What can hang from each mark:
J_330: J_258 J_266 J_349 J_763 J_865 J_983 J_984
J_288: J_932
J_983: J_330
J_258: J_330
J_763: J_330
J_50: J_330
J_349: J_330
J_266: J_330
J_865: J_330
J_984: J_330 J_932
J_932: J_288 J_686
J_686: J_932

Each row was made from one small tree. Brackets hold a mark, then the marks that hang from it, in the order of their numbers. Every link used is in the known rows. Write each row's tree.
Known rows:
[J_686 [J_932 J_288]]: [-12   2 -40  -2 -17  21 -11  -1 -14   1  -8  -6  -6  -4  -2  15 -22  13
   0   5 -10  17  12  35 -13   0  25  -1  -1 -12  22  -6  27  10 -12  -6
  -3   5   2  -6  -8]
[J_686 J_932]: [-12   3 -45  -4 -11  14  -7   9 -15   5  -6  -4  -5  -3   3 -12 -16   5
  -1  -2  -4  10  11  29 -16  -4  27  -8   0  -5  15  -6  24  10  17 -14
 -15   2   7  -8  -5]
[J_266 [J_330 J_258 J_349 J_763 J_865 J_983 J_984]]: [ -2 -13   9  11  12 -14  -1  -4  17  -1   6  17   0   3   0  -6  26  -6
  -2   0   3 -13 -13 -50  13   0 -39   3   7  29  -6   9 -19   0  -5   6
  28 -12  42  -4   8]
[J_50 [J_330 J_763 J_865]]: [ -6  -1  -4   9 -11  -2  -1  -4 -19  18   4  -7   8  -1  -4  -1 -21   9
  -3  -1   0   1  -3   9  -5   0  36  -9  13  -6   0   2  17   8  -2  44
   4   7  49   4  -1]
[J_50 [J_330 J_349 J_983]]: [  4  -8  -3   1   2   1   1  -1   7 -18   8  10  -4   1  -4   5  -4   1
   7   3   0  13   8 -15  -5  -3  47   1  -3   9  -3  -6   6  -2  12 -23
  16   5   5   4   7]
[J_266 [J_330 J_983 J_984]]: [  1  -7  -2  -8   1   8  -4   4  31  17  13  16 -18   1  -1  -8  -9   4
   7 -19  -2   6   7  26  -6  -5  27  -2  -6  12  14  -6 -19  -1   9 -54
  -2  -3   7   5   6]
[J_932 J_288]: [-10  -4   9   0 -14  18  -6  -5 -12  -3 -10  -8  -9  -2  -1  16 -28  10
   0   6 -10  22   9  33 -15   1  30   0   0 -14  19  -5  27   0 -20  -2
 -12   5  11  -9  -7]
[J_865 [J_330 J_266 J_349 J_763 J_984]]: [  7 -22  -4   4 -12   9  -3  -7 -13  -3 -19 -25  11   0  -7  23  13   4
  -3   3  -1 -13 -12  50   8   1 -29 -12 -11   5   4  -4  -6  -3   4   2
  -8  -6   9  10   5]
[J_258 J_330]: [  4   6  -9 -13  -7   1  -6   5 -10  -4  -3  -4  -3   3   4  -5 -12   1
   3  -1  -1  24  12  20 -13   1  76  -8   2 -11  12  -6  25   1  10   0
 -29   2   6   6  12]
[J_349 [J_330 J_266 J_983]]: [  5  -1   6   1   1   5  -7  -1   7 -11   4   2  -7   1  -3  11 -20  -5
  10 -15 -11   1   4  14  -1  -1  26   2   0 -17   9 -17  16  -4   8 -32
 -16  -5 -27   6  -7]
[J_763 [J_330 J_258 J_266 J_865 J_984]]: [  1  -1  -2 -10  14  -4  13   2  -4   8  -1   2   5   0  -1 -22  13  -3
  -2  -6   8 -20  -7 -17  -9   1 -72   3   0  -8   6  -2  -1  -3  -8  10
  16  -6  44  -3  -7]
[J_266 [J_330 J_983]]: [ -1  -3  -4  -4  -6  -1 -10   5  14   2  13  11 -17   0  -2  -4 -11   2
   9 -27  -1  10   9   8 -10  -4  45  -4   4   7  14 -12  11   2   8 -32
 -10  -2  18   5   3]
[J_865 [J_330 J_349 J_983 [J_984 [J_932 J_288 J_686]]]]: [ 13  10   5  -7 -13  11   4   0  22  -4   0  -5 -13 -10  -2  28   2   4
   3  15  -1  21  11  16  15   2 -24   9 -16   7 -31   5 -30  -8 -21 -43
  -5   2 -80   8  12]
[J_349 [J_330 J_258 J_865 [J_984 J_932]]]: [  9   7   0  -1   4 -11   9  12  -3   4   8  22   4   2  11 -37 -11  -7
 -12  13 -10  -3   4 -23   8   1  -7   5   2  -1  -3   4 -19  -7   5  14
  -5  -5 -58  -2  -3]
[J_983 [J_330 J_266 J_349 J_763 J_865]]: [ -2 -11   9  17  -7  -2  -6 -10 -33 -19 -20  -6  15   0  -5  19   8   7
   3 -11   8 -19 -10 -13   1   4  16  -4   4  -5 -12 -10  20   5   0  52
  -9  16  38   3  -6]
[J_983 J_330]: [  1  -5  -2   1 -12   5  -6   4 -14  -4  -6   1   0   0   2 -11 -21  10
   0  -7   1   8   7  26 -15   0  72  -9   0  -6  14 -11  18   2   7  15
 -39  18  16  14   7]
[J_763 J_330]: [ -3   5 -11 -13  -3   5  -4   9 -11   4  -3  -7  -4  -2  -5 -12  -6  -1
   4   0  -2   5   9  23 -25  -6   4 -10   1  -1  13 -14  21   0  13   0
 -17   4  14   7   1]
[J_330 J_258 J_266 J_349 J_763 J_983]: [-16  -9  16  15  13   0  -6 -11  -4 -33  -9 -17   2   0  -3  20  25  -6
   1   4   2 -10 -14 -22   7   0 -39   4   5   4  -3   7  26   1  -4   8
  19  -9   5 -17  -7]
[J_258 [J_330 J_984]]: [  7   2  -5 -15   1   6  -1   6   4  13   0  -3   1   3   2 -13 -11   0
   1   7   1  20   9  37  -7  -1  55  -8  -6  -3  13   0  -6  -2   9 -25
 -19   1  -2   4  11]
[J_258 [J_330 J_349 J_983 J_984]]: [ 11  -5  -1  -7  12   0   2  -2  25  -6   1   7  -4   6   0   5  11  -7
   6  12   2  20  10  -6   3  -1  31   2  -9  10   3   3 -18  -3  13 -49
   1  -4 -13   1  16]
[J_288 J_932]: [ -8  10 -24  -6 -14   3   3  14 -17   1   0   1  -5   0  10  -2 -12  -3
   0   0  -3  -6  11  32 -20  -6  31  -2  -5  -5  33  -2  19   5  10 -16
 -34   8   9  -8  -3]
[J_258 [J_330 J_763]]: [ -4   6  -4  -1 -12   3 -13   0 -16   4  -6 -24   3   2  -2  10  -6   4
   1   6  -4  18   1  36  -7   1  64 -15  10  -5  10   2  27   8   5  25
 -27   3   2   9   7]
[J_266 [J_330 J_258 J_349 J_983]]: [  2  -8  -1  -3   5 -14  -4   3   6 -33   3  21 -11   4   3 -12  18  -4
   5 -10  -2   5   0 -46  -3  -1  13   1   5  25   2  -8  15  -4   3 -14
  11 -10  14   2  11]
[J_258 [J_330 J_763 J_865 J_984]]: [  1   2  -1   0   0  -1  -1  -4  -2  28  -2  -8  10   4   1  -1  -5   0
  -4   8   3   7  -1  16   3   1  24  -8   6  -6   6  10  -9   8   2  12
 -14  -1  31   0   7]
[J_266 [J_330 J_349 J_763 J_865 [J_984 J_932]]]: [ -5   0  -1   9  -8  -3   1   4  -8   4  -4  12   0  -3   1   2  14   3
  -4  -5  -1 -14   0  -2   2  -2  -1  -2  -3  30 -15  -1 -22  -1  12  24
  11   4 -25  -2  -4]
[J_349 [J_330 J_258 J_266 J_763 J_865 J_983 J_984]]: [  1  -7  15  18  15  -5   1  -8  13   8  10   1   8   3  -1   2  -1  -8
  -3   4  -5 -20 -16 -18  21   2 -48   4   6 -12   2   9 -11  -2 -13   1
  11 -15   2  -1  -6]
[J_865 [J_330 J_266 J_983 J_984]]: [ 12 -19  -7  -9  -5   8  -2   0  24  17   6 -10  -6  -1  -5   7  -5   5
   4 -17   4  -3  -3  43   7   0 -22  -1 -13 -15  21  -3 -17  -1   1 -53
 -12 -10  18   8   5]
[J_984 [J_330 J_258 J_763 J_865] [J_932 J_686]]: [-11  38  12   4  -9  -9   3   1 -22   2   1  -1   5  -6  10 -14 -20  -1
 -10  12   5   6  -2 -20   9   2   5  -4  16  -5 -46  15   7   5  -5  74
  -6  17 -46  20   1]
[J_258 [J_330 J_266 J_865 J_983]]: [  5   4  -2  -9   6  -9  -1  -4  10   1   5   2  -1   1  -1  12  -3  -3
   9 -25  11   7   3 -26   0   5  24  10   6 -27   6  -2  13   5  -1 -21
  -8  -6  37  -8  -2]
[J_50 [J_330 J_258 J_349 J_865 [J_984 [J_932 J_686]]]]: [  5  26   1  -2   5 -10  25   3  -7 -12   9  18   2  -4   8 -28   5  -4
  -9  19   9   3   5 -42   4   2   1   4  -3  16 -58   9 -18 -10  -2  24
  30   9 -45  -3   5]

Write each row's tree:
[  1   1   1   7   5 -10  -7  -7   0  -6  -3  -3   3   1  -3  20  15  -8
   6   5   5  10  -1 -43   9   2  17   2  10   1  -7   6   7   6   3   6
  -1  -2  26  -7  11] | [J_258 [J_330 J_349 J_763 J_865 J_983]]
[ -3  -2   6  11 -15   2  -3  -4  -7   2  -6   7  -1   0  -5  30   9  13
  -4   4  -9  -5  -1   5   7   1  -5   6  -2  25 -12  -1 -23  -1 -20  28
  22   6 -29  -4  -9] | [J_266 [J_330 J_349 J_763 J_865 [J_984 [J_932 J_288]]]]
[ -5   6  -1  -1 -10   5 -13  -5 -20  -4  -9 -34   7   2  -5  26  -2   5
   4  -6  -2   5  -6  46  -4   2  52 -11   6 -14   7  -3  31   8   2  24
 -18   2   2   4  -5] | [J_258 [J_330 J_266 J_763]]
[-11   1  15   9   7 -10  -5  -9  -2   0   1  -2   6   2   1   8 -11   1
  -3  -7   7 -10 -16 -35  15   5 -22   4  16 -17   1  11   9   7 -12  36
  14   3  38  15  -4] | [J_984 [J_330 J_258 J_266 J_763 J_865 J_983]]
[ -1 -14  12   3  15  -6  14  -8 -12 -20 -14  15   7   3   6 -18  16  -8
  -8   3  10 -15  -7 -39   4   5 -54   8  -6  -3  -7   2  -3  -8  -3   4
  24 -10  40 -22  -5] | [J_330 J_258 J_266 J_349 J_865 J_984]
[  5  -3   4   0   0  13   3   1  -2   0  -4   2   4  -1  -2  -1 -25  -2
   1  -3 -13  -5   4  50  -3  -1  21  -6  -9 -12   7 -17  -2  -9  12 -23
 -16  -4 -34   9  -6] | [J_349 [J_330 J_266 J_984]]
[-13  -7  11  13  -2   3  -2  -8 -28 -11 -17  -1   6  -3  -1   4   0  -4
  -4   6   2  -5  -1 -19  -3   1 -13  -2   7   2 -10  -1  19   4   8  32
   0   1  40 -18  -1] | [J_330 J_349 J_763 J_865]
[ -5   6  -1   8   0  -8   9  -2  -9  14  12  -9  13   3   0  -5   4  12
 -11   1   3 -19 -14   8  12   1 -11   3   5  -2  -8  16  -8   5 -12  51
  32   2 -20  -5 -17] | [J_50 [J_330 J_258 J_266 J_763 J_865 [J_984 J_932]]]
[  7  -5  10   6   9   0   2  -3  23  13   9  17  -2  -1   0   2 -21  -6
   3 -12  -1 -10   4  -6   8   0 -16   7  -5 -19   2  -6 -21  -5   1 -41
  -3  -9   0  -3  -7] | [J_349 [J_330 J_266 J_865 J_983 J_984]]
[ -2 -12   6  14  14   0   4  -6  17  -3  10  -1   4   6  -3   1  15  -1
  -4  25  -3   2 -11  -9  14  -2  -5  -2   2  24  -1  18 -13  -2  -5   1
  37  -1   0   6   8] | [J_50 [J_330 J_258 J_349 J_763 J_983 J_984]]
[  9 -16   8   4   3   2   8  -5 -12 -11 -15  15  11   1   0  -1   3   4
   1 -11  11 -17  -1 -13  -1   4   9   3 -12  -4  -7 -10 -15  -3   2   6
  -3  13  35   2   0] | [J_983 [J_330 J_266 J_349 J_865 J_984]]
[  0   5  10  13  -8   7  -6   0  -4   4   1 -12   5   2   0  14  -8   6
  -9  33 -29   6  -7  37  14   1   0   1   3   6   8   9  -6  -4 -27  38
   0   2 -96   6 -12] | [J_349 [J_330 J_258 J_763 [J_984 [J_932 J_288]]]]
[ -9   3  -6   7 -10  13   1   0  -5  16   8 -24   6   0  -8  18  -9  16
  -2   1  -4  -9  -5  71   1  -3  30  -7  -6   3  -3   6 -10   4   7  21
  17  14 -60   3 -19] | [J_50 [J_330 J_266 J_763 [J_984 J_932]]]
[  0  12  -4  -1  -5  -4   1   3  -1  27   4 -11   9   2   2   1   0   4
  -7   9  -1   8   3  20   5   1  22  -2   3  -1  -2  15 -18   7   4  23
 -13   6 -34  -4  -2] | [J_258 [J_330 J_763 J_865 [J_984 J_932]]]
[  4 -10  -2  -6   6  -2   5   3  -1 -22  -6  19  -3   5   4 -25  15  -3
  -4   3  -2  -2   2 -12  -5  -2   9  -6  -6  31   1 -10  -3  -9   5  -3
  13  -6  10   7  11] | [J_266 [J_330 J_258 J_349 J_984]]
[ -9  -8   7  -2   5  10   7  -2  -4  14  -8   4   0  -1   3 -10 -16   1
  -3 -14  10  -9   2  14  -6   0 -22   2  -7 -20   4  -2  -6   0   3 -18
   5  -3  40 -20  -9] | [J_330 J_266 J_865 J_984]
[ -3   1  12  14   4  -3  -9  -6  -1 -16   4 -14   2   1  -2  12  -3  -5
   4   0 -11  -8 -13   3  13   0  -7  -1  11  -9   6  -1  25  -1  -5  13
  -4 -10 -27   5  -9] | [J_349 [J_330 J_258 J_266 J_763 J_983]]
[ -4   1   0  12 -10   1  -3   3  -5  28   1  -3   9   0   2  -3  -7  14
  -8   1   4  -7   0  23   3  -2  22  -3   0   2  -5  11 -25   8   2  38
 -19  22 -23   5  -5] | [J_983 [J_330 J_763 J_865 [J_984 J_932]]]
[  1  28  10  -3  -9   7   4  -1  27  21  19  17 -15  -7   0  15 -16   5
   6 -15   4  14  13  -2   6   1   2  14  -3   4 -34   4 -31   0 -25 -31
   9   7 -46  -5  -3] | [J_266 [J_330 J_865 J_983 [J_984 [J_932 J_288 J_686]]]]
[-12  30  11  -3 -19  18   2   0 -12  -6  -5 -13 -14 -11   3  18 -25   6
   2   6  -6  26  15  38 -11   1  27   3  -2 -12 -30   0  20  -1 -17   7
 -16  13 -77 -11  -8] | [J_984 [J_932 J_288 J_686]]
[  1   6  -7 -11   5 -12   6   8 -17   1  -1   6   1   0   4 -34   6  -3
  -3   1   2  -5   1 -42 -18   1 -39   0   9  -6  10  -4  22   0  -4  31
   1  -4  53  -1   2] | [J_763 [J_330 J_258 J_865]]
[  7   0   8   4   3  -6  -2   3   9   5   8  19  -6  -2   3  -9 -27 -10
   1  -7  -8   7  12 -33   0  -1  17   5   7 -15   7 -10   5  -3   8 -22
 -17  -6   9   0   0] | [J_349 [J_330 J_865 J_983]]
[ -1   9 -10 -11   5   6   3  11  31  22  15  -3 -11  -2  -3  -7   7   2
   2   3  -2   0  12  24 -10  -9 -29   6 -11   8   7   5 -30  -1  13 -41
   0   7 -63   1  -6] | [J_763 [J_330 J_983 [J_984 J_932]]]
[  4   4  -4  -7  20 -12  14  10  20  -5   7  16  -2   2   3 -21  36 -10
  -4  12   4 -10   0 -68   1  -2 -83  16  -4  21 -11  10 -33  -5   5 -12
  31  -3 -27  -8  -2] | [J_763 [J_330 J_258 J_349 J_865 J_983 [J_984 J_932]]]
[ -5   4   3   2   0   4 -14  -7   6   0   1 -30   1   4  -6  35   2   1
  11 -10   1   7  -7  28   3   2  36  -3   7 -15   9   4  20  11  -1  -7
 -13  -1  -2   1  -2] | [J_258 [J_330 J_266 J_763 J_983]]
[  4 -19  -2   5   0   3  -6  -6  17  16   2 -26   2   5  -4   8  15   5
  -4  -2   1  -9 -22  30  20   1 -56  -5   0  -6  21  11  -7   3 -16  -7
  -2 -13  21   9   3] | [J_865 [J_330 J_258 J_266 J_763 J_983 J_984]]
[ 14  12  -1 -11  -8   1  14   3 -11 -26 -10 -11   1  -4   5  -8  22  -4
  -4   6   8  -6  -2   8  11   4 -39  -1 -14   6 -39   0  -9 -12  -4   4
  -3  -3 -72   6   5] | [J_865 [J_330 J_258 J_266 J_349 [J_984 [J_932 J_686]]]]
[ 17 -21  -8 -10  -3  -3   6   3  -5 -13 -13   4   1   5   4 -25  16  -2
 -10  16  -1   3  -4  -2   6   2 -28  -8  -9  12  13  -1  -6 -10  -1  -4
  -6 -12  19  11  21] | [J_865 [J_330 J_258 J_349 J_984]]
[  3   0  -5  -7   3  -4   6   4 -19 -12 -14  10   1  -4  -2 -11  11  -9
   1  -1   3  -6   9 -41 -20  -1 -29   1   0   5  -6 -14  13  -4  14   7
   1   2  41   0   3] | [J_763 [J_330 J_349 J_865]]
[  5  -2  -2  -7  20 -19   7   3   3 -19   2  15   0  -1   1 -20  28 -15
   3   5   7  -6   0 -85  -6   0 -64  10   7   8  -5  -1   8  -4  -1  -2
  17  -7  45  -7   5] | [J_763 [J_330 J_258 J_349 J_865 J_983]]
[  3  -2  -2  -5   3 -18  -4   4   9  -1  16  24 -13   1   6 -26   1  -2
   1 -24   4   0  -2 -57  -2   2   2   5  12   2  11  -4  14   2  -8  -2
   5 -11  58  -4   5] | [J_266 [J_330 J_258 J_865 J_983]]
[  1   0  -2  -7  14   0   6   4  29  31  12  11  -8  -1  -4 -14  -1  -5
   2  -5   7  -3   8 -15  -9  -6 -52   7  -4  -4   8   4 -25   1   6 -39
   6  -5  38  -2   2] | [J_763 [J_330 J_865 J_983 J_984]]
[  4  -8   3  -6  27 -11  13  -3  17 -11  -1  12   3   1  -2  -8  35 -11
   4   1  10 -21  -7 -61   1   1 -94  14  -6   4  -6   0 -15  -5  -5 -23
  37 -12  34  -7  -4] | [J_763 [J_330 J_258 J_266 J_349 J_865 J_983 J_984]]
[  1  -6   6   4  13   4  -6 -11  15  -7  -4 -19   6   4  -8  35  24  -5
  10   5   3   1  -6  17  11  -1  10   0  -4   7  -3   8 -12   1   6 -27
   7  -4 -19   0   1] | [J_258 [J_330 J_266 J_349 J_763 J_983 J_984]]
